What can hang from each mark
j_685: j_97 j_134 j_861
j_806: j_134 j_578 j_861
j_861: j_685
j_97: j_685
j_889: j_134 j_861
j_578: j_685 j_806
j_134: j_685 j_806 j_889

Every row comes from one small tree of marks. The marks that hang from a mark follow it in brackets, in the order of their numbers. Every link used is in the known rows. Which tree was each row made from?
Known rows
j_889(j_861): [ 12.5  -8.2  12.1   4.4  -0.2  -3.0  -9.5   4.9   0.7 -11.0 -24.6  -5.8
  -0.1  -6.4   1.6   3.4  -1.6   2.8  -6.5  15.8  -5.4  -5.6  23.3   7.2]
j_97(j_685): [  3.6  -3.9   2.1   8.4  -6.4   5.0   2.6  -1.8   2.2  13.5  -6.6  13.2
 -13.9   8.1   2.2  -2.3   9.9  -2.9  -2.8   0.9 -13.0 -10.4   5.6   2.5]
j_134(j_685(j_97) j_806(j_861) j_889): [-20.3  10.1 -18.5  -6.5   3.6  -0.8   4.5 -22.5  12.1  -5.0  -5.2  -0.2
 -10.0   6.1   1.1   6.8 -35.1  12.2 -17.7  -3.6   6.3 -12.1  -0.4  -0.3]
j_806(j_134(j_685) j_578): [ -7.8  -2.8   0.3   6.0 -13.2   8.4   5.2  -3.7  -0.5 -24.5   8.0   3.2
   4.7   3.5  -4.7   1.2  13.3  -8.6  19.5 -24.7  -3.2  -1.8 -12.4  -7.5]
j_889(j_134 j_861(j_685(j_97))): [ 43.6 -11.5  25.5 -26.4   6.8  -6.1 -10.9 -19.0   4.2   0.9 -16.5  18.4
  -3.8 -14.6  11.9   5.9  -9.6 -11.1  -1.2  20.3  -2.9   8.7  -3.7   8.9]
j_134(j_685(j_97 j_861) j_806(j_578) j_889): [-27.7   9.9  -4.7  -6.4  -3.6   5.2   9.7  -6.3   2.2  -0.8  20.7  -3.5
  22.9   7.3  -3.0  -1.8  -3.0  -5.6  -1.0  -3.4  -0.4  -6.7  -5.6  -3.0]
j_578(j_685(j_861) j_806(j_134)): [  6.4   3.3 -38.7  33.9  -7.4  -1.7   1.7  18.1 -13.3  18.3   2.3 -11.2
  16.5   6.8  11.3 -10.3  44.2   8.1   9.9   7.4 -18.7  14.2   9.0  -2.4]
j_889(j_134): [ 33.5 -12.6  20.6  -9.8   1.8   0.7  -6.0   6.7  -0.6  -8.7 -40.5   5.7
  -8.3  -6.1  11.6   2.1  -8.6  -2.4   8.7  -8.3   7.3  10.5 -10.7   3.4]
j_889(j_134(j_806(j_578)) j_861(j_685)): [ 29.9 -11.8  32.3 -13.6   9.6   1.6 -11.5 -10.8   0.5 -19.3 -11.8 -26.9
  10.8 -10.5  -4.0   4.8 -11.2   5.4  15.4  11.8  17.1   8.4 -12.6   6.0]
j_134(j_806): [ 12.3  -4.3   9.2   4.0   1.7   6.8   5.1   0.2   1.5 -11.8 -16.8 -15.3
  -4.8  -1.7  -1.2   0.5  -0.7   5.5   2.4   6.6  -0.8 -10.0  -3.5   0.2]
j_889(j_134(j_685(j_97) j_806)): [ 27.0  -6.4  25.8 -15.5   8.8   6.1   7.1 -11.7   5.9 -11.2 -25.5  13.3
  -7.0   1.4   1.9   3.6 -10.8 -12.6   6.3  -2.3   1.3 -19.7 -22.2   3.8]
j_134(j_685 j_889): [ -2.1   2.1 -10.2   1.4 -13.0   1.0   5.3   0.0   4.4 -10.2 -29.4   8.2
  -2.7  -1.0   7.1   6.9 -19.3  -6.7  -8.0  -6.8  10.1  -5.1  -1.5   4.0]
j_97(j_685(j_134(j_889) j_861)): [-10.7   2.0  -6.0  16.3  -9.8  -3.6   1.4  37.7  -1.2  16.9  -0.5   6.0
   5.8   7.9   9.5  -3.3  10.7  15.4 -11.9  -9.4  -3.8   1.2   8.8   2.4]
j_685(j_97 j_134(j_806) j_861): [ -0.2  -1.0  16.8   5.4   1.7   1.3   9.7  28.2  -2.0  -3.3  11.3   1.3
   6.5  -1.8  -5.3  -7.3  20.1   3.1  -2.4   4.0 -17.9 -13.8   1.2  -2.6]
j_861(j_685(j_97 j_134(j_889))): [  7.2   2.9  -8.7  -9.1 -10.4  -4.3   2.4  -0.2   0.8   9.2  10.6  26.5
 -12.6 -12.5   7.1   1.2  -0.6  -8.6  -5.4  -4.2  -0.6  12.2  -9.1   0.5]
j_685(j_97 j_134 j_861): [ -2.3  -1.8  13.8   2.6  -7.0  -2.9   7.8  31.6  -2.9   1.5  10.2  24.3
   5.1  -5.9  -1.4  -8.6  22.8  -7.3  -4.1  -3.7 -19.3  -3.9   8.6  -3.3]
j_889(j_134(j_685(j_97) j_806(j_578))): [  7.3  -4.5  26.8 -16.2   7.2   9.4   6.4 -15.7   5.7 -14.1  -4.6   6.2
  -0.3   4.3  -8.5   0.9  -5.5 -17.7  18.8 -12.2   7.2 -12.2 -24.1  -0.7]
j_578(j_685(j_134(j_806) j_861)): [ -0.5  -2.1 -10.2  24.6   2.3   4.2  11.8  40.8 -11.4   0.2  -9.6 -21.1
   9.7   6.2  -7.9  -4.8  20.3  -1.1   4.3   5.2  -3.9  -6.4   6.4  -2.8]
j_134(j_685(j_97) j_806(j_578) j_889(j_861)): [-22.9   7.2  -0.6  -4.9   6.7   1.1  -5.8 -22.7   7.9  -7.4   9.0 -11.1
  11.2   5.6  -7.8   4.7 -10.7  -4.0  -6.1   8.8  11.6 -14.4  11.5   3.1]
j_134(j_685(j_97) j_806 j_889(j_861)): [  2.2   3.5  -0.4  -4.5   8.1  -2.3  -3.5 -19.4   9.4  -6.2 -10.7  -6.3
   3.4   3.7   3.5   7.8 -14.6   0.2 -18.4  17.7   4.1 -23.3  13.3   8.7]
j_861(j_685(j_97 j_134(j_806 j_889))): [ 13.8   3.7  -8.3  -5.1  -0.4  -1.9   5.7  -2.6   3.5   4.7  13.9   5.2
  -8.5  -9.1   3.7   2.0  -2.8   1.8  -4.7   2.7   6.6   0.5 -15.1   2.1]
j_806(j_134(j_889) j_578(j_685(j_97 j_861))): [-26.8  15.0 -45.0   3.9   0.8  -5.0  -6.2  -6.7  -6.0  27.8  37.8  -0.6
  20.8  15.0  13.3  -4.3  26.1  -9.1  12.3 -20.8  -7.8  27.6   3.6 -10.2]
j_889(j_134(j_685(j_97 j_861))): [ 17.6  -7.2  26.6 -17.7  -3.4   1.9  10.3   8.1   2.2  -6.5 -20.2  30.4
  10.2  -1.7  11.1   0.7  -2.2 -16.9  -1.5  -4.4 -10.9  -6.2 -12.2   3.2]

Write each row's tree
[ 14.2  -4.9  13.2  -5.4 -11.5  -0.5  10.6   4.7  -2.1  -0.4   9.7  34.1
 -15.3 -15.3  -4.5  -2.7  12.7 -17.4   1.3   0.8 -14.2   0.2  -9.7  -1.6] : j_861(j_685(j_97 j_134))
[ 27.4 -11.1  28.0  -4.5   1.7   6.6  10.9  17.7   1.4 -23.5 -36.7 -11.0
  17.9   0.4   6.4   4.7 -10.0   4.6   4.5   0.6   3.9 -12.3 -20.3   5.4] : j_889(j_134(j_685(j_861) j_806))
[ 20.1 -10.1  20.3   5.2  -8.2  -3.7  -3.0  18.7  -1.4 -16.7 -11.4   2.1
  -3.8 -17.9  -5.0   3.9   3.7   0.1  -5.2  19.5  -1.5  -0.9   9.6   6.4] : j_889(j_861(j_685(j_134)))
[-33.2  12.3 -28.1  -5.7  -5.4  -3.1  -3.9 -26.2   2.9  -4.3  25.8   9.4
  -2.6   8.8   3.6   4.1 -15.6   7.7   1.4 -34.6   4.1   9.0  -3.4 -10.0] : j_806(j_134(j_685(j_97) j_889) j_578 j_861)
[ 14.1   5.0  -5.6 -13.1   8.0  -6.0  -8.0 -30.2   8.5   7.1   5.3  -8.5
   2.3  -7.0   8.7   7.6 -13.9   6.1 -14.9  29.4   2.6  -1.4   4.8   9.5] : j_134(j_806 j_889(j_861(j_685(j_97))))
[-13.2   0.0  14.5   4.0   3.3   4.5   2.9   8.5  -2.8  -5.6  23.9   2.1
  -5.7  -0.4 -20.0  -8.4  19.6  -8.0  15.8  -9.3   0.5  -9.1  -3.4  -7.6] : j_685(j_97 j_134(j_806(j_578)))
[-45.9  12.5 -35.2   7.2   0.8  -6.0  -8.2   4.5  -6.7  23.3  18.3   4.5
 -13.9  10.0  -8.3  -3.4  -6.7  -5.6  -1.1 -26.1  11.7  26.1  16.5 -11.0] : j_806(j_578(j_685(j_97 j_134(j_889))) j_861)
[-32.7  -0.9   6.6  17.7   1.4   4.4   0.4  15.4  -2.5  -1.7  17.8 -18.7
 -14.8  12.1 -22.8  -5.3   0.0  24.6   2.4 -19.4   4.8  -9.8   4.7  -7.4] : j_97(j_685(j_134(j_806(j_578 j_861))))
[ 16.7  -3.1  -9.1  -6.7  -5.8  -7.1 -12.3 -11.8   3.5  -2.3 -16.7  -5.4
   3.4 -13.0  12.4   9.3 -18.7   6.8 -14.6  21.7  10.0  13.2   9.7   9.4] : j_134(j_889(j_861(j_685)))
[  0.7  -3.4  30.7 -16.5   4.4   7.5   9.4   0.6   1.7 -13.7   3.6   3.4
  19.9   3.1  -4.6  -1.8   0.6 -10.4  14.8  -5.2   0.2 -10.5 -20.9  -1.9] : j_889(j_134(j_685(j_97 j_861) j_806(j_578)))
[ 17.8  -4.9  11.4 -12.9  -2.7  -3.0  -3.2 -22.1   4.0   0.8   3.7  18.1
  -4.6 -13.1   2.3   3.1   1.0 -13.4 -10.4  30.2 -15.3  -1.6   9.4   6.5] : j_889(j_861(j_685(j_97)))
[ -4.1  -6.6  18.1  -9.4  10.7   1.6  -9.1  -4.0  -0.9 -18.4 -18.0 -27.4
  -3.4   1.5  -5.2   2.1 -28.8  21.5  12.6 -15.7  22.3  12.6 -13.5  -4.6] : j_889(j_134(j_806(j_578 j_861)))
[-38.4   9.3 -13.9   0.2   5.9  -2.8  -7.4   2.2   1.3   1.2  23.2 -11.9
  -8.4   3.3 -10.3  -3.2 -15.4  20.1  -2.7 -17.5  14.5   7.3   3.9  -9.1] : j_685(j_97 j_134(j_806(j_578 j_861) j_889))
[-16.0  -3.1   2.6  -7.8 -14.8   5.1   1.0 -13.8  -2.5 -10.0   9.3  -3.2
  -6.4 -10.8  -9.6   1.2 -22.6   3.5   6.5  -9.3   1.9  19.2  -6.3  -6.5] : j_806(j_578 j_861(j_685))
[  1.5  11.4 -57.8  22.8   8.3 -12.4 -20.6 -17.0  -5.9  34.8  12.7  -7.6
   3.0   9.0  18.0  -3.9  30.6   7.9  -4.3  17.7  -5.0  15.4  27.6   3.7] : j_578(j_685(j_97) j_806(j_134(j_889(j_861))))
[ 23.1  -7.4  14.0   5.3  -6.4   5.7  11.4  16.2  -2.5 -17.0  -8.3  -6.2
  -8.1 -13.1  -8.4   0.6   2.8   3.7   5.3   7.4   1.8  -5.7 -17.6   0.9] : j_861(j_685(j_134(j_806)))
[-26.1   7.7  -2.9   1.8   2.0  -1.6   0.9  21.3  -1.2   3.8  28.6  -8.7
  17.6   2.7  -5.4  -7.7  13.2   7.8   2.7 -11.7   3.2   3.7   0.2  -6.2] : j_685(j_97 j_134(j_806(j_578) j_889) j_861)
[-27.0  11.1 -51.7  23.8  -0.4 -10.2  -5.3  10.5 -11.3  33.8   4.2   5.4
 -19.6   4.8   1.0  -8.5   5.4   8.8 -13.3  -1.7   4.8  20.9  21.4  -2.4] : j_578(j_685(j_97 j_134(j_889)) j_806(j_861))
[-12.2  -1.9  20.6 -17.9   8.7   4.0   1.4 -18.0   3.6 -17.2  -2.5  -0.7
  -6.6   5.3 -11.0   1.8 -26.6   2.3   7.8 -15.9  10.1  -5.5 -18.2  -4.5] : j_889(j_134(j_685(j_97) j_806(j_578 j_861)))
[ 50.6 -14.7  29.5 -12.7  11.3  -0.7  -9.3  -8.5   4.2 -17.2 -31.1 -21.6
   2.7 -12.1   6.7   8.6 -17.9  10.3   2.7  25.9  12.5  -0.2 -11.5  11.0] : j_889(j_134(j_806) j_861(j_685))
[ -1.6   8.2 -18.8 -15.9   2.8  -3.3  -0.2 -32.1   7.5  10.9  10.9  -5.5
 -11.5  -4.1   8.1   5.0 -35.4  16.8 -15.6   2.5   6.0   9.9  -9.1   0.4] : j_134(j_806(j_861(j_685(j_97))) j_889)
[ -4.7  -1.4  -3.3  16.6   0.5  -8.9 -14.5  20.4   2.8  11.8 -10.0  -0.9
  -7.3   6.6   3.8   2.0   5.5  15.9 -19.4   4.0   6.9  -7.4  27.5   8.9] : j_97(j_685(j_134(j_889(j_861))))
[ -2.6  -5.6  10.9  18.8 -11.2   1.4   8.7  40.5  -5.2   8.0   2.9  11.4
   1.5   6.0  -2.4  -7.1  25.6   6.2  -7.3  -5.4 -17.6  -8.9   8.7   0.3] : j_97(j_685(j_134 j_861))
[ -2.8   1.0  15.0  -3.8  -2.9   7.3  19.9   1.0   3.5  -8.4   4.2   8.2
  11.4   1.8  -3.8  -1.5   5.4  -9.4  -5.3  10.3 -19.7 -26.6  -4.4   1.3] : j_134(j_685(j_97 j_861) j_806)
[-22.3  11.6 -26.6   2.9  17.5  -4.3 -14.5 -23.1   1.1  21.9  18.0 -25.0
   7.0  12.9  -4.7  -0.2   3.2  -9.5   0.3  11.7   9.3   5.0  23.1  -0.6] : j_134(j_806(j_578(j_685(j_97))) j_889(j_861))
[ 11.6   2.2 -41.4  32.4  -5.1   2.0  -0.7   2.0 -12.6  16.7  -1.8  -9.3
  -3.4   6.3   7.7  -7.8  38.6   1.9  13.3   6.5  -9.7  12.8   4.9  -2.6] : j_578(j_685 j_806(j_134))
[-24.8   5.2 -13.2   1.5  -0.4   4.8   3.1 -14.4  -4.5  22.0  17.3  15.3
  -6.7   8.1  -9.3  -7.0  18.0 -35.8  15.6  -7.0 -11.4   9.2   8.7  -8.7] : j_806(j_578(j_685(j_97)))
